Each row was made from one walk, in order. Every step used is in the known rows, and no mark comes twice. Write each row's walk.
Known rows:
zuso > biper: [-16  -5 -14  -8  13  33 -20  -6 -15  -8  -5  -3  -7  22   1   2  -3  11
 -22   6   4 -14 -41  -7 -18 -50  -8 -19  11 -16   6 -12  15]
biper > zuso > dumaz > memi: [  2  -9  19 -37 -18  50 -13  34   2   5  65  -6 -35 -27 -10  37  30 -22
 -28   5   7  27   6 -13 -25 -36 -33   2  24  23  18  24  10]
seda > biper > zuso: [  1  -7 -45  30 -18 -10 -10 -12  -3   3 -16  18 -11   2  -5  23  31  15
   6  11 -12  36   1  -2   2 -29  -2 -11  30  31   8   0  -7]
gose > gupi > biper > seda > sela: [ -1  27 -25  32  -7 -37  21 -15  37   8  -4 -27  -2  21  -8  -1 -66  -5
  22  -2  30   5  35  35  14  37   3  18 -26  33  -3   9 -13]
gupi > biper > seda: [ -2  15   7  37  18 -13   7 -24  28  13  24  -5 -10  41  13   3 -36  10
  32  -1   1  -8   0  20   6  31   1  21 -30  19 -24  -1  -1]
gose > gupi: [  3   4  -9 -23 -21   9  -8 -13   2   4 -17 -31 -23  23 -25   4 -28   5
 -20 -10   5   7 -10   1 -37 -22 -21  16  16  -2  -5 -11 -14]
seda > biper > gupi: [  4   0 -26   1 -18 -19  32   8 -23 -32 -39  -7  14   9  -5  -2  11  28
  28  -2 -22  14  16  -4 -16 -17 -14   0 -25  10  -4   3  10]
seda > lifired > dumaz: [ 26 -22  27   6  -9 -22 -12 -16   3   2 -52 -12 -27  -2 -34 -21  12 -13
  32 -39 -14 -12  -1   3   3 -11   9   8  13 -13   2  -8   7]
biper > zuso: [ -8  -2 -13  -7   0   0 -30 -11  14  15  -1  17 -27  -3  -9  27  21   9
 -18   9  -2  16  -7 -20 -11 -23  -6  18  27  24  11  13  14]
memi > dumaz: [  4 -16  22 -30  21  -1 -16  -3 -11   0  12   8 -23  39 -12  35 -19  -3
  16 -18  -2  29 -13 -36 -16  -2  -9  -4   8 -33   2  35 -12]
gupi > biper > seda > sela: [ -3  25 -12  42  14 -45  26 -15  33  11   1   8   2  13   6   5 -49   0
  35   0  27  -1  21  22  29  41  16  17 -43  27  -3  23   0]
sela > seda > biper: [  7 -18 -34  33 -36  -4   6  -3 -43   6 -26 -11  27   7  -9 -12   1  11
  10   8 -17  27  -6   0 -19   5 -10  22   4   7 -13  -3 -25]
biper > seda > sela > gose: [ 12  42 -29  42 -13 -49  26   4  16  13 -12 -12  21 -31 -23  -9 -28  -1
  -9  25 -12  -6  -5 -24  13  25  28  34 -36  29  15  31  21]
biper > gupi: [ -7   2   3 -35  -2  -7  14   4  -7 -20 -20  -7 -11   7  -5  -1   1  21
  10  -1  -8  -8  10 -16 -29 -14 -14  30 -31   4  -3   8  26]
zuso > dumaz: [ 12  -1  -2 -19   7  36   6  20 -34  -9  20 -22 -17  -5  -9  16 -15  13
 -10  -9  -9   3 -17   3 -25 -15 -10  -4  13 -12  20  17   2]
gupi > biper: [-11  10  15  11  16  12 -14 -27  12  -1  13  15 -14  38  11  28 -28  11
  23 -10 -12  10 -33  20  -4  10 -14  12 -21   2 -14  -2  -4]
sela > seda > lifired: [ -3 -16 -22  16 -28   0 -14 -30 -46   8 -24 -33  31 -15 -22 -21 -12  -4
  12  -5   6   0  -5 -18 -23  22  -9  37   9 -15  -3   2   9]
memi > dumaz > zuso > biper > seda: [-15 -13  16 -17  37  20 -11   9 -15  10  46   5  11  37  29   2   5  -5
  -2   8  34  -1  12 -30   4   5   1 -38  21 -42 -21  15 -22]
gupi > biper > seda > sela > gose > bolapa: [ 18  65 -44  33   4 -46  38 -19  55  12  14  -9  31 -20  -7  -4 -41   9
   7  32 -23 -30   8  23  43  60   7  15 -54  32   5   8   7]
seda > sela > gose > gupi > biper > zuso: [-21  55 -37  19 -24 -14 -22 -24  44  11  10   4   9 -31 -11  37 -35 -12
 -17  22 -33  34  -7  18  14  37  -4  30  -8  66  21  13  24]
seda > sela > gose > bolapa: [ 25  46 -45  -8 -20 -29  22   0  30   6 -21  -4  22 -45 -35   3 -13   8
 -29  28 -27 -18 -19  -9  24   3   4  17 -20   9  26  11   4]
lifired > dumaz > zuso: [ 21 -25  64 -28  -7  -1  -5  10  22  12 -29  34 -39   7  -3 -16  36  -8
  -4 -18 -11   1  -4   6   3 -10  16  23  11 -13 -19 -15 -46]
seda > biper > zuso > dumaz > lifired: [ 24 -24 -40  23  -5  32  -9  22 -43 -20  16   3 -28  -8  -1  48  38  27
  15 -18 -16  40 -19  -2   3  -9  -5 -54  39  51  44  37   2]
biper > seda > lifired > dumaz: [ 38 -17  22  32  -6 -50  11 -17   9  16 -39 -29 -25   0 -28 -41   4 -15
  42 -28   3 -23  30   0  10   9  24   7   6  -3  -1  -3  13]
gose > gupi > biper > seda > lifired > dumaz > zuso: [ 15  -7  36  27 -18 -24   1 -34  39  17  -8 -25  -8  16   2 -34 -11 -23
  48 -31  16  -9  51  53  19  52   1  -2   6   2 -40 -39 -30]
gose > gupi > biper > zuso: [-23  17 -14  -1  -6  17 -35 -35  35   8  22  -1 -29  27   3  37 -14   1
   1   5  -6  21   7  27 -15  12 -23  15  19  41   0  -9   6]
seda > lifired: [  4  -6 -18  14  -7  -5 -12 -32 -20  -3 -30 -19   6  -3 -23  -2  -9   4
  13 -18  16   2 -14 -13  -5 -10  -6  -2   8 -25   2  -4  14]
gose > gupi > biper: [-13  14   3  -1  -7  21 -13 -33  23   0   6 -18 -20  42   0  16 -46   5
  13 -15  -5  12 -11  38 -22  12 -27  13   0  10 -15 -21  -7]
gupi > biper > zuso > dumaz: [-10  14 -10   3  16  41 -23  -6  -4  -3  61   3 -24  -7  19  45  -7   9
   6   5 -17  23  -6  25  -2  14 -11  -5  15  32  17  22  23]
zuso > biper > gupi > gose: [-23  -3 -12 -25  20   4  22  19 -38 -27   3  16   2   9  25   3   4  25
 -15   7 -20 -24 -26   8 -36 -36 -12  -3 -18 -12  18 -28  26]
dumaz > zuso: [ -5 -10  22 -20  -2  16  -5   1   2   8  -9  21  -5   9   7   2  18   9
 -19   0  18   6 -13 -11  -8 -14  -3  14  14 -24 -21 -16 -34]
memi > dumaz > zuso > biper > seda > lifired: [ -9 -20  -3   3  29   8 -16 -14 -31   5  33 -14  41  14  21  -8   7 -12
  16  -4  56 -10  23 -28  14  14   3 -51  26 -62 -13   7  -2]

Which walk is each row?
[ 12 -15 -12 -21  10  44 -25  21 -33  -7  37   4 -52 -15  -6  48  31  22
 -10 -19  -9  15 -31 -12 -11  -9  -2 -24  30  41  49  49  17]  biper > zuso > dumaz > lifired
[ -6 -28  53 -44  15   0  21  42 -11 -18 -15  49 -19  -4  33 -19  52   9
 -13  -7 -31 -25   0  26 -16 -26   6   4 -10 -20  -5 -46 -11]  lifired > dumaz > zuso > biper > gupi > gose
[  6  31 -22  16 -16 -23   4   6   8   5 -26  14  17 -40 -30   7 -27  -3
 -24  12 -27  10 -37 -17   7   7  21  33 -23  12  22  26  20]  seda > sela > gose
[-18  -2  -7   8  16  20   4   2  -1  10  17   4  14  18  21 -23  12   7
 -26  19  39 -29   0  -7  -3 -21   3 -15  17 -14 -24 -21 -19]  dumaz > zuso > biper > seda
[ 31 -24  37  20 -11 -36   8  -9  14  21 -30  -3  -6  -6 -13 -46  25 -16
  33 -22  19 -19  38   5  22  21  21   8  13 -16 -26 -17 -18]  biper > seda > lifired > dumaz > zuso
[-10  21  -5   8  21  -8   3  25  -4   6  33  10  50 -20  14   3 -12 -17
 -21  25  11   9   1 -41  29  28  23 -17 -10 -13   8  33  -5]  memi > dumaz > zuso > biper > seda > sela > gose
[ 13 -35  38 -38  28  12 -26   4 -26  -6  14  17 -44  49 -10  57   0   8
  25 -44  -3  29 -44 -43 -12  10  -4 -26   2 -17  17  56 -15]  memi > dumaz > lifired
[ -1 -17 -29  22 -35 -31  47  19 -63 -14 -27  11  36  -9  13  -7  10  26
  14  11 -45  21   7  16 -38  13 -15  35 -21   8  -3 -22 -15]  sela > seda > biper > gupi > gose
[-20   9  -2  11  15  11 -36 -28  30  14  22  31 -26  18  14  39  -1   8
   5   3  -8  18 -11  16   1  12  -9  19   3  31  -2   6  16]  gupi > biper > zuso
[ 12 -27  42   9 -13  -3  -1  -1  16   5   2 -34 -17   4 -19 -38  18 -48
  24 -20  27 -28  16  -2   5 -35 -10 -22  -5 -11 -10 -20  22]  zuso > biper > seda > lifired > dumaz > memi
[-26 -11   9 -36  18  22  20  27 -34 -19   7  41  14  -8  45   1  32  27
 -31   7   0 -20 -13  13 -20 -30  -9  -7  -5 -30  -8 -45  -5]  dumaz > zuso > biper > gupi > gose
[-29 -19  28 -76  29  34 -11  21 -26 -27  24  12  16  18  32  17  18   2
   1  -2   9   4  15 -31 -14 -10 -17 -25  -5 -43 -17  16   4]  memi > dumaz > zuso > biper > gupi
[  2 -21  38 -42  19  12 -15   8  -6   8  20  29  -8  23   7  32   9  -5
   0 -13  13  32  -3 -32  -4   9  -1  -5  19 -48 -17  20 -44]  memi > dumaz > zuso
[ 24 -31  78 -36 -26   3  -9  18  42  11  -8  11 -61  10 -31   1  25 -45
   8 -24 -12  14  -8  -3 -16 -38 -19  25 -15  -1 -11  -5 -21]  lifired > dumaz > memi
[ 11 -14  17   5  10 -30  16  25  27  12 -25  20  -8 -12   4 -51  16 -16
  -7   4  27 -25  32   9  36 -12  42  -7   0   4   3  -2 -17]  lifired > dumaz > zuso > biper > seda > sela
[-21 -12   8 -22   8  45 -19   3  -7   0   7  19   7  13  22  -3  18   6
 -40   9  25 -12 -30  -2 -10 -39  -8 -19  26 -28 -18 -27 -12]  dumaz > zuso > biper
[-28 -22  30 -55  37  18   9  34 -45 -24  34  44  13  16  44  31  23  11
 -10  -1  -3   6  -2 -16 -22  -6 -10 -25  -3 -52  -1  -8 -14]  memi > dumaz > zuso > biper > gupi > gose
[ 12  14  16  21  -4 -25  13  23  29  14 -17  14  19 -41   3 -41  12 -20
 -26  21 -19 -22   4  -1  43   6  43   6 -10  19   5   1  -1]  lifired > dumaz > zuso > biper > seda > sela > gose
[ -9  46 -21  17 -20  -6  -2 -19  34  -4  -2 -13  17 -16 -15  22 -63  -8
  -2   5 -27  21 -22  24   9  36  -6  30 -31  35   8   4  11]  seda > sela > gose > gupi > biper
[-20 -22  25 -44  32  43 -33  10 -20  -3  30  22   9  31  25  24  11  -7
 -18   1  22  13 -19 -29  -5 -16  -7 -43  25 -54 -10   6 -23]  memi > dumaz > zuso > biper
[-11  -6  -8 -10  33 -13   5  24  -5   8  20  11  23  11  15   0 -12 -17
  -4   6  58   9  34 -28  27   7  19 -30   6 -32   5  34 -21]  memi > dumaz > zuso > biper > seda > sela
[ -4  48 -11  44 -14   0   8 -36  34  11  26 -47  12  14  -1   3 -52   4
   3  16 -41   0  -9  22 -12  53 -18  31 -28  38 -23 -17   5]  sela > gose > gupi > biper > seda
[ -2 -29  35 -37  -3  12  -5   4 -14 -27 -37  -8   8 -22   8 -42  43 -10
  20 -18  -2 -37  26   5   5 -20  -2 -16  -3 -21  -8 -24  29]  seda > lifired > dumaz > zuso > biper > gupi
[  6 -10 -22  13 -11 -31  49  18 -36 -26 -28  22   7   5  14  14  19  32
  22  -5 -34  19  -2  18 -23 -15  -9  -3 -19   0   5 -26  -8]  seda > biper > gupi > gose
[ 22  41 -22 -12  -4   2   7 -16  25   7   3 -12   8 -18 -26   2   4  21
 -32  20 -47 -26 -40 -11  -5  -4 -17   8  -9  -1   6 -10   4]  sela > gose > bolapa
[ -8  12 -42  24  16 -23  12   9   3  -1 -11  -8   8   3  -4 -21 -29   5
 -10  18  43 -20  10 -11  15 -22  22 -12 -11   7  21  20  20]  zuso > biper > seda > sela
[  5 -31  30 -10   0  21 -31  -7 -11   1 -31   7   2  -5  -1 -34  36 -15
   4 -24  16 -21  -7   9  17 -30  10 -33  33 -36  -9 -38   2]  seda > lifired > dumaz > zuso > biper
[-11   3 -26  10  10 -10  17  18   6  10  -5   9  21  -8  17 -28   1   0
 -23  23  62 -21  20  -4  23  -7  25 -14   3  -8  -5   1 -13]  dumaz > zuso > biper > seda > sela
[ 13 -15 -13   4 -34  40  -1  33 -16  -6  48  -7 -17 -24 -10  35  44 -15
   0   4   2  47  18   0 -11 -45 -35 -29  28  26  15  11  -5]  seda > biper > zuso > dumaz > memi
[-10  56 -42  13 -21  22 -19   4  14  -6  47 -22   7 -54  -4  41 -41  -9
 -21  22 -39  38   1  32  12  39  -4  14   7  64  41  27  32]  seda > sela > gose > gupi > biper > zuso > dumaz
[ -6 -27  32 -26   7  -5  11  19 -30 -23 -27  21  10 -23  25 -27  47   0
   9 -23 -18 -29   7  27  -1 -16   4 -16  -2 -32  -2 -51   8]  seda > lifired > dumaz > zuso > biper > gupi > gose
[ 17 -21   4  29   8 -17  -1 -18  -2   2 -26 -35  -7   8 -14 -47   4 -11
  27 -11   7 -40   8   5  11 -16  17 -27  11  -9   3 -15  31]  zuso > biper > seda > lifired > dumaz
[ 10  46 -42  25 -34 -41  26   1  22  15 -25 -47  19 -28 -34 -15 -45  -5
 -20  21 -10   4  13  -6  -2  22  10  36 -16  37  11  13   9]  biper > seda > sela > gose > gupi
[ -9  38 -43  17 -23  -2  11   9  16   7  -1 -28  43 -32  -1 -25 -19 -11
 -51  34  18 -11  10  -3  11   8   9  -1   1  16  -2 -14  -2]  dumaz > zuso > biper > seda > sela > gose > gupi
[ -3 -23  50 -57   6  21   2  24   3 -21 -24  19 -20   0  17 -31  46   0
   0  -7 -17 -26  15   7  -6 -31  -2  -2 -10 -10 -11 -17   9]  lifired > dumaz > zuso > biper > gupi
[  1 -38  25  -7 -21  26 -30 -12 -35   9 -31  -7  25 -19   1 -52  31 -25
  -8  -3   2 -20   8   4   1   1   5   7  32 -25 -17 -33 -13]  sela > seda > lifired > dumaz > zuso > biper
[-13 -13 -25  26   8   9  -2 -23 -21   6   3 -22  39  -2  16 -34  10   1
  -5   4  58 -32  14  -7  12  -8   8 -32  24 -31 -20 -27   7]  dumaz > zuso > biper > seda > lifired
[  0  50 -21  58   2 -43  18 -15  32   8  10   2  28 -17   0   5 -54  -5
  21  18 -20  -2 -12   6  32  59  21  36 -56  37  -2  25  20]  gupi > biper > seda > sela > gose
